Known rows, with every way that one mark hangs from another:
q229(q480(q359(q266 q449))): [  1.7 -23.1   0.1  -4.5  -6.8  -8.6  17.9   0.7  24.5  10.2 -12.6  -2.2
   6.6 -10.0  11.4   1.4  -2.6   0.5   7.6 -12.4   5.0  13.6  30.3  -0.8
 -14.1 -49.3 -25.0  -6.4 -11.7  25.7]
q359(q26(q449) q266 q480): [ -2.5   9.6 -24.9  -4.5  11.5  18.9 -18.6  -1.1 -62.9  21.7  22.4  -1.9
  19.3   0.0  64.9  18.5  -1.1  15.1 -22.9   4.5 -33.9  43.1   5.5  -4.3
  19.9  -5.0 -18.0  18.4   7.9  19.4]
q480(q359(q26(q449(q266)))): [ -3.1 -14.1  -7.1   5.8  -8.5   3.0 -17.0  -5.6  23.7  -0.2   0.2  11.8
   9.8 -35.7   8.8  -1.9  -0.7 -11.0 -16.8   7.2   8.7 -25.5 -20.2  11.9
  17.1  17.2  -8.4  18.4   8.2   1.9]
q688(q360 q480(q229 q359(q26 q449))): [ -0.8  24.3  34.6   4.5  -4.2 -10.9 -16.3  13.8 -12.6 -34.6  -2.4  12.0
  19.0  -2.4 -27.0   2.9 -13.4 -13.1  32.9   8.8  -9.5 -37.7   1.1  -4.3
 -13.3 -13.7  11.1   4.5  -3.0  -8.2]
q26(q359(q266 q449)): [  1.8 -11.3 -24.6   4.3 -15.2 -27.8   2.7  -6.7   0.2 -17.1  10.5   5.8
  -2.5 -36.9   5.8   0.9  28.3   6.4  -7.1   9.0  -6.7  35.5  43.6  -1.0
  -0.7  -9.3 -23.2  -2.9   2.2  -9.1]
q449(q26 q266 q359(q480)): [ 24.6  -3.0 -20.8 -24.5  22.5  12.5  23.7 -10.8  44.8   1.9  36.6  20.7
 -23.4  72.0   4.3  -1.5  10.3  -7.3 -14.5  25.4   1.1  17.3 -33.2 -18.6
   9.2  22.9 -30.0 -19.7  -4.4 -17.7]
q688(q480(q229)): [-10.6  -0.5   6.0  20.7   3.6  -3.5   3.4  10.5 -13.3   3.1 -14.8  -7.7
 -14.8  19.6 -45.3  -8.9   1.3  -2.1   5.0  -5.3  21.3 -19.2 -13.3   4.6
   4.0  24.4  24.4 -17.3   3.6   8.9]
q449(q266 q359(q480)): [  5.6   5.6 -16.0  -8.2  13.7   7.5  -0.6  -7.3  34.1  10.5  20.7  12.4
 -10.3  32.7  18.5 -20.4  -0.3  -0.5  -5.6  16.3  11.5  30.7 -28.0  -7.2
   3.3  34.4 -17.1 -32.6 -18.8   5.7]
q480(q229 q359(q266 q449(q26))): [ 13.4 -16.2   5.7 -21.1  -0.8 -16.5  30.5   2.4  26.8 -19.8  18.4   3.1
  -3.2 -47.6  -7.0  35.2   2.1  -0.5  -0.7 -14.7 -17.2 -38.3  21.1  -2.6
   1.7 -52.1   5.9  39.7  12.8 -27.7]
q480(q229 q359): [ -5.7 -14.7  13.2  12.4  -5.9 -15.9   5.0   1.5  33.0  11.3  -1.8  16.4
  -5.9 -75.7 -37.8   4.0  -7.3  -9.1   6.3 -11.8  21.1 -40.3  -0.3  28.3
   2.4   7.3  41.3  17.5   6.2   7.1]
q360(q688(q480)): [ -2.0   3.4   5.3  22.3  -1.2   2.1  11.5  -1.9 -28.8  -7.1 -44.1 -23.9
 -14.5  38.2 -40.3 -35.8   2.6   6.7 -14.9 -14.4  35.6   1.6   1.6  17.2
 -12.4  19.0 -14.4 -41.4   7.9  -4.8]
q360(q688): [ -1.9  -4.5   2.5  15.1  -2.6 -11.7  -9.5 -10.1 -20.7  10.5 -27.9  -5.4
 -13.1  -3.4 -31.4 -26.7   6.7   3.9 -25.6 -18.9  29.1   0.1   9.6  23.7
 -11.9  20.2  -1.8 -23.4  10.1  -1.3]
q266(q359(q449(q26) q480(q229))): [  8.2  -1.9 -10.0 -13.7  -4.7   3.5  12.5  -1.3  10.0   4.9  26.8   3.6
 -13.9  -0.2  13.6  20.2  11.7   1.7  25.4  12.2 -23.5  32.0  15.6 -25.7
  -9.3  -9.3  32.1  16.9  -9.7  -4.9]
q688(q360 q480(q229 q359(q266 q449(q26)))): [ 21.7  16.1  25.9  -8.1   9.2 -11.6  15.7  12.8  -2.3 -35.9  -3.7   7.1
   5.4  17.6 -31.1  21.6   2.8  -3.5  21.5   8.8 -12.5 -30.5   6.0  -2.8
 -15.1 -42.2   4.6  -4.8   5.2 -35.2]
q360(q688(q480(q229))): [-11.7   5.6  15.6  15.6   4.6   5.1   9.5   2.9 -20.3   1.2 -34.9 -27.4
 -15.2  18.3 -30.2 -19.4 -11.4   8.9  -7.6 -22.6  25.4 -21.9 -12.3  19.0
  -4.6  15.1   9.5 -13.9   7.7 -11.1]
q229(q480): [ -5.1 -22.9  -5.5  14.3   1.1  -7.4  -9.9  -2.5   6.9  38.8 -15.0  11.3
 -11.0  38.9 -21.1 -12.0   6.6  -8.5  -3.0  -2.4  26.9  17.5   3.6   2.5
  -8.3  10.8  -4.0 -27.0 -10.4  40.9]
q449(q26): [ 19.9 -20.6 -16.0   3.0   2.8 -13.0   6.8  -8.0  -0.1   2.5   7.6  25.4
 -25.1  36.1 -60.7   3.8  34.1 -13.2 -23.2   7.3  17.0  -6.3   8.4  -2.4
   2.2  20.7  -1.3 -13.7  19.2  -7.2]
q688(q360): [ 12.3  13.3   6.8  21.0   3.5 -31.1 -48.2  -2.6 -24.3   9.6  -7.1  40.2
  -1.6  11.1 -60.3 -11.1  23.3 -13.7  -3.9  17.3  22.0   8.4   7.3  15.2
 -22.9  32.7  21.6 -45.4   1.6   9.4]
q480(q229 q359(q266 q449)): [ -2.0  -8.1   9.6  -7.7  -8.2 -20.1  10.9   5.1  21.1 -13.8   5.5  -4.6
   7.0 -78.8   1.2  20.4  -6.0   4.6   5.8 -21.0  -9.8 -28.9  23.6   7.2
  -2.4 -44.1  17.8  28.9   1.3  -5.2]
q266(q359(q480)): [  2.6   7.7 -17.4  13.5  -6.9   8.5  -0.9  -3.9   0.8  16.0   3.6  11.2
  -9.7 -16.3 -12.3 -17.1  17.7   4.2  19.6  15.0  12.8  63.9  12.6  -1.3
 -11.2  29.6  32.9 -27.9  -9.0  20.6]
q688(q480): [ -0.2  -3.7  -7.2  27.1  -2.6  -4.3   3.8   5.7 -21.0  -6.4 -24.1  -3.0
 -14.2  39.0 -59.9 -25.1  18.3  -3.5  -4.0   2.1  32.1   8.5   1.3   4.2
  -2.5  27.7  -4.7 -49.7   5.4  16.8]
q688(q360 q480(q229 q359(q26 q449(q266)))): [ -2.4  30.0  33.1  -6.9  -2.4  -6.8 -27.6  11.5  16.7 -40.4  -5.7   2.3
  22.2  20.4 -17.4  -2.7 -13.8 -15.1  24.0  11.7 -10.1 -51.9 -28.5 -11.3
  -4.9   2.3   4.6   2.4  -5.8 -23.8]
q229(q480(q359(q266))): [  2.7 -20.2  -0.6   3.5   1.2   1.1  24.5   0.1  30.5  23.0 -15.9   7.6
   0.8 -13.8 -12.1  -6.6  -2.8  -1.0   3.6  -9.1  22.3  11.9  10.0  10.4
  -6.5 -24.8  -9.9 -13.4  -1.6  23.0]

Rows:
[ -6.9 -30.3  -1.3  10.3  -3.7   7.7   2.4  -2.0  15.7  34.5  -5.4  15.0
   6.2 -10.1  22.4   2.2 -13.2 -12.1   2.6   2.0  13.7   1.0   2.1   9.2
   3.4 -13.8 -15.2  17.5  -5.8  38.0] : q229(q480(q359(q26(q449))))
[  0.6  24.3 -17.4 -13.0   8.3  13.6  -5.5  -1.1 -48.1  -2.9  25.6   2.3
  17.8   6.6  20.4   2.0   2.6   9.9 -19.2  -3.3 -28.0  36.4   7.7 -15.4
  17.0   8.9 -19.3   3.9  13.0   8.5] : q359(q26 q266 q480)
[-11.8  12.9 -12.1 -10.3  19.2  19.2 -18.4   4.1 -51.9  30.6  31.9  -7.7
  18.8 -23.0  81.2  35.2 -17.6  15.9 -15.6  -4.0 -42.3  16.9  -9.6  -3.5
  26.8  -7.7   9.2  49.3   8.2  11.9] : q359(q26(q449) q266 q480(q229))
[ -5.6   5.8  21.5   0.6  -3.1   3.5  32.2   6.3  -4.1 -27.5 -33.9 -40.4
   1.1 -24.0   0.2  -7.5 -19.4  16.9   1.0 -31.9   5.3 -26.8  11.7  15.5
  -9.9 -39.8  -9.3   3.3   4.3 -24.6] : q360(q688(q480(q229 q359(q266 q449))))
[  3.4  -4.3  -6.1 -31.7   5.2  -4.3 -19.4  -5.4  18.9  10.6  21.6 -14.8
  -4.9  64.3  31.9  29.4   4.3  -2.0 -10.4   2.3 -37.8 -23.7 -22.1 -27.6
  14.5   7.0  -1.3  18.4 -13.0 -15.6] : q359(q449(q26 q266) q480(q229))
[-12.5   3.4  -1.4 -17.7  -2.8  -8.1 -41.3  -2.5  10.1  16.6   8.5 -21.0
   6.3  30.2  43.3  11.8  -4.9   4.4  -3.0  -5.9 -28.4 -11.0 -18.8 -15.8
   8.7  18.3   9.6   6.0 -24.9   8.2] : q359(q449(q266) q480(q229))
[ -4.0 -21.3  -4.3   0.5   5.3  16.3  11.7   0.1   8.1  25.5  -1.8   6.5
  13.0 -19.4  36.4   8.2 -14.5  -2.1  -3.9  -3.0   2.1  11.1   3.0   4.7
   5.5 -36.3 -24.0  21.6   2.6  25.2] : q229(q480(q359(q26(q449) q266)))
[ -1.1 -20.7  -4.8  16.6 -11.0  -1.9  -6.7  -3.3  -4.9   6.2   3.3  20.0
   7.8 -56.8  -1.4   3.2  -0.1 -10.7  -8.9   3.1  10.8 -13.4   9.8  19.7
   8.2   2.0  -3.0  21.8  12.0  16.5] : q480(q359(q26(q449)))
[-13.5  25.3  -6.5 -15.2  -0.2  23.8 -17.2  -2.6  36.2  -0.4  21.9   0.8
   4.3  -3.3  19.4  -9.4  -4.4  -1.6  10.3  10.9 -10.8  10.8 -48.8 -25.6
  17.1  47.2  32.9  15.8  -4.1 -10.5] : q449(q266(q359(q26 q480(q229))))
[ -3.2   9.1  -5.5 -13.6  20.3   5.0  -2.2  -2.8  43.1  17.9  31.1   8.8
 -10.5  15.8  30.8  -5.2 -16.3   0.4   2.2   8.5   0.0   6.5 -41.3  -6.4
   9.4  30.0   6.8  -3.5 -18.4   1.0] : q449(q266 q359(q480(q229)))
[  0.5  24.6  23.5  21.4  12.9 -13.2 -30.1  11.7 -24.8   0.1 -15.1  15.8
  -4.4  35.2 -54.2  -5.0   3.3  -8.1  16.9  12.8  16.5 -16.4 -17.8  10.3
 -13.4  26.8  35.1 -34.5  -1.0  -1.4] : q688(q360 q480(q229))
[  5.2 -10.5  21.2  -3.2  -3.0   1.9  39.2   0.8   7.8 -23.4 -26.6 -28.6
 -13.7  11.5 -20.9   0.1 -11.7   2.5   1.6 -19.7   8.9 -44.5   8.0  10.9
  -9.9 -29.8 -11.9  10.2   6.6 -32.2] : q360(q688(q480(q229 q359(q449(q26)))))
[ -9.7 -26.1  -1.8   0.8  -1.6  14.5 -10.4  -4.3  42.0  32.0 -10.3   5.3
   8.8  11.2  33.1  -1.6 -15.2 -13.3  -5.2   5.2  12.6 -12.5 -27.2   2.4
  10.9   0.4 -19.7  15.7  -9.4  25.1] : q229(q480(q359(q26(q449(q266)))))
[ -2.1 -14.5 -23.2  16.9  -6.4   6.7 -27.9  -5.4  24.0  21.0 -11.9   3.5
 -12.9 -13.8  14.4  -8.8  20.7  -0.7  -5.5  20.5  24.0  26.4 -30.0   6.2
   0.1  31.7  22.3 -14.2  -6.1   4.9] : q26(q449(q266(q359)))
[ -9.0  14.6  21.5 -10.2  -3.3  10.4  32.0   6.3 -13.8 -41.0 -20.1 -37.2
  10.6 -24.1   9.9  -7.0 -25.8  13.0  -1.1 -31.8  -7.4 -31.9   6.6   1.1
  -1.1 -39.6 -19.2  23.6  13.0 -29.7] : q360(q688(q480(q229 q359(q26 q266 q449))))
[ -5.5  -5.3   9.6  18.8  -5.2  18.3  17.1  -0.3 -27.0  -9.6 -36.0 -20.7
   1.2  -6.7   0.7 -22.7 -13.3   4.7 -11.3 -10.2  21.5 -12.3  -0.5  23.9
  -1.0  -4.4 -24.7  -0.9  11.0  -4.3] : q360(q688(q480(q359(q26(q449)))))
[ -9.1 -10.9 -23.9  11.6   8.4   7.0  -4.4  -4.8 -14.1  49.4  20.3  -1.3
  -1.5 -48.7  80.3  33.8  -4.3  18.6  -6.6  16.6 -22.5  42.9   6.4  23.6
  21.8   0.8  13.3  32.7  -5.2   5.0] : q26(q359(q266 q480(q229)) q449)
[ -9.0  -3.0  24.8   8.7  -8.1  -3.4  20.5   3.7   1.1 -16.4 -37.6 -33.2
  -4.4 -16.4 -13.2 -13.6 -19.0   7.5   7.1 -26.9  14.4 -35.4  10.1  19.4
 -13.9 -21.0  -0.5   0.6  -2.6 -11.8] : q360(q688(q480(q229 q359(q449))))
[ -9.3  19.0  21.3  -2.5   5.5  19.4  37.7   5.8  -8.5 -29.1 -21.9 -28.2
   6.1 -28.7 -10.0 -13.0 -27.3  12.3  -3.9 -29.1   6.5 -33.1 -10.7  13.4
   6.3 -17.5  -7.6  18.7  21.7 -30.8] : q360(q688(q480(q229 q359(q26 q266))))
[  9.2  12.6  16.1  25.7   0.2   0.1 -17.7   8.0 -29.3 -14.4 -16.7  23.1
  14.4   9.0 -24.0  -7.4   0.2 -13.0  13.8  25.6  13.2  -4.9  -4.5  16.3
 -10.3   4.2  -3.6 -19.8   3.7   4.5] : q688(q360 q480(q359(q26(q449))))
[ 13.4  -5.8 -21.6 -11.9  12.1   3.4  30.6  -8.5  11.6  14.3  35.0  14.2
 -15.4  -0.9  10.4  30.1  14.3   4.7 -11.2  16.8 -21.2  17.4   4.9  -0.2
  22.3   5.2   0.1  24.2  12.7 -28.8] : q449(q26(q359(q266 q480(q229))))
[ 16.7 -14.1 -18.5  -2.3 -14.7 -11.7  14.4  -4.2  13.7 -20.8  10.6  16.5
 -21.3   0.1 -33.9  -0.6  36.7  -8.4  13.4  15.1   5.9  33.1  29.4 -24.8
 -19.5  -7.3   9.0  -9.5   1.5 -10.1] : q266(q359(q449(q26)))
[ -7.5  13.8 -13.2 -23.6  -9.1   1.7 -43.4  -6.4  -9.6 -11.8  18.3 -11.7
  20.8  50.9  41.7  -3.9   2.7  -2.5 -13.0   3.8 -36.1   8.3  -9.3 -34.9
  12.7  23.8 -32.6   4.1 -12.6   8.5] : q359(q26 q449(q266) q480)
[  5.7  17.4  33.2  21.1   3.6 -11.8  -7.9  11.8   4.4  -6.9 -19.9  20.1
   1.8  -6.4 -59.0  -5.6  -5.3 -10.2  28.4  10.7  22.4 -32.2 -12.4  23.7
 -16.1   9.6  37.9 -22.5  -0.5  -5.7] : q688(q360 q480(q229 q359))
[  0.1  -3.6  13.7  21.3  -7.0   5.6  28.6  -1.8  -3.7 -14.4 -47.4 -19.0
  -9.8  -2.9 -42.3 -35.6  -4.2   4.4  -5.6 -16.3  39.5 -12.6   6.2  28.8
 -12.9   3.4 -13.7 -35.5   7.3  -8.8] : q360(q688(q480(q359)))
[ -5.0  14.3  -5.8  -6.6  15.1   4.7  -4.1   2.9 -22.8  26.8  16.3  -7.4
   4.6 -14.1  21.4  17.1  -4.8  17.5  -8.2 -12.7 -19.0  16.2   0.0   3.9
  11.7   4.2  23.8   6.4   1.4   9.2] : q359(q266 q480(q229))
[ -2.2 -15.9 -12.0  11.7  18.4   3.1  -2.9   0.1 -15.3  49.3  27.3  15.3
 -13.5 -21.0  61.5  19.0 -15.8   5.4   4.2  12.8  -0.9  32.1  -0.3  17.0
   1.8  -5.0  13.5  13.4 -17.0  31.0] : q26(q449(q359(q480(q229))))
[ -3.9  23.1 -16.2 -10.1  -5.1  24.2 -16.0  -6.4  26.6  -7.6  14.1   4.8
   4.8  12.4   8.4 -23.0  10.3  -2.0   3.9  17.7  -2.6  32.6 -37.8 -24.0
  10.6  51.7  11.3 -11.5  -2.6  -4.5] : q449(q266(q359(q26 q480)))
[ -2.7  18.9 -16.6   3.0  -7.2  18.4  -1.2  -2.7 -10.0  -1.5  20.2  16.0
   3.7 -18.3  -1.0 -17.6   9.4   0.5  17.5  16.2  -4.4  57.0   4.9 -18.4
  -0.4  30.2  18.4  -5.5   1.9  14.6] : q266(q359(q26 q480))
[ 13.7 -18.2 -15.5 -18.4  -6.4 -20.0 -17.4  -9.4  24.3 -18.8   4.9   0.2
 -14.3  62.7 -20.1   5.3  31.7 -12.9 -24.1   7.0  -3.6 -23.0  -6.2 -25.6
   2.0  11.9 -25.7 -12.4   1.6 -20.1] : q359(q449(q26 q266))
[ 10.4   1.0 -10.2 -32.3  12.5  -3.1   7.7   0.3 -21.8   4.2  32.4 -13.4
  -0.2  27.0  36.9  43.4   5.1  12.8  -8.7  -7.2 -47.8   6.1  20.0 -23.3
   8.4 -35.1  -4.4  26.0   1.6 -12.6] : q359(q266 q449(q26) q480(q229))
[  1.6  18.1  32.8   2.5  -3.0 -14.7 -23.9  10.3  23.3 -25.2 -22.1   0.3
  10.1  19.6 -26.6  -1.5  -7.7 -10.0  26.9  11.3   4.8 -45.8 -24.1   4.4
 -14.5   1.0  17.5 -19.9 -14.8 -18.1] : q688(q360 q480(q229 q359(q449(q266))))
[-12.2   9.1  25.0   6.5  -0.6  13.3  27.0   3.7  -1.7 -18.6 -25.5 -21.4
   0.8 -21.7 -22.5 -19.6 -26.9   3.0  -0.6 -23.8  16.1 -43.1 -11.4  17.5
   2.2  -0.3  -1.0  15.1  14.4 -20.2] : q360(q688(q480(q229 q359(q26))))
[ -2.3  19.2 -16.6 -23.3  -2.2   2.5 -12.3  -0.7 -53.1 -16.7  28.0 -12.3
  25.6  13.3  49.7  11.3   4.8  12.5 -12.2  -5.7 -48.2  38.2  29.4 -31.8
   7.6 -19.0 -35.2  11.4   0.7  10.3] : q359(q26 q266 q449 q480)
[ -4.3   8.9  -6.0 -17.2   4.4  -8.5 -13.7   3.7 -31.2  10.8  18.5 -19.6
  11.4  -9.1  47.3  27.0  -4.0  18.4  -1.7 -16.3 -40.3  18.3  23.2 -13.3
   1.6 -24.7   5.9  14.1 -10.6  11.0] : q359(q266 q449 q480(q229))
[ -5.6 -22.6   5.0  -5.4 -14.5  -7.3   3.8  -1.7  20.3   6.2  -1.6   7.8
  11.8   2.4   4.5  -4.7  -9.5 -14.5  12.1  -6.2   1.2  -3.0  22.5 -12.1
  -8.1 -27.2 -29.2  10.9 -10.9  32.0] : q229(q480(q359(q26 q449)))
[ -2.9  14.1 -15.6  -6.0 -17.0   7.9  -9.9  -1.8 -20.4 -13.2  22.5   3.9
   9.6 -12.3  22.0  -9.4  10.5   0.9  24.2  13.0 -22.4  57.3  26.7 -31.6
 -10.7   5.9   3.9   2.0  -9.7  16.1] : q266(q359(q26 q449 q480))
[ 19.5 -30.6  -4.4  -3.0 -16.2 -23.4  18.1  -6.2  21.7 -20.1   2.2  16.3
  -9.1 -14.6 -38.3   8.3  22.1 -13.8  -3.5   2.4   6.5 -19.9  37.4   1.8
  -9.5 -22.6 -15.3   0.0   5.5  -6.2] : q480(q359(q449(q26)))
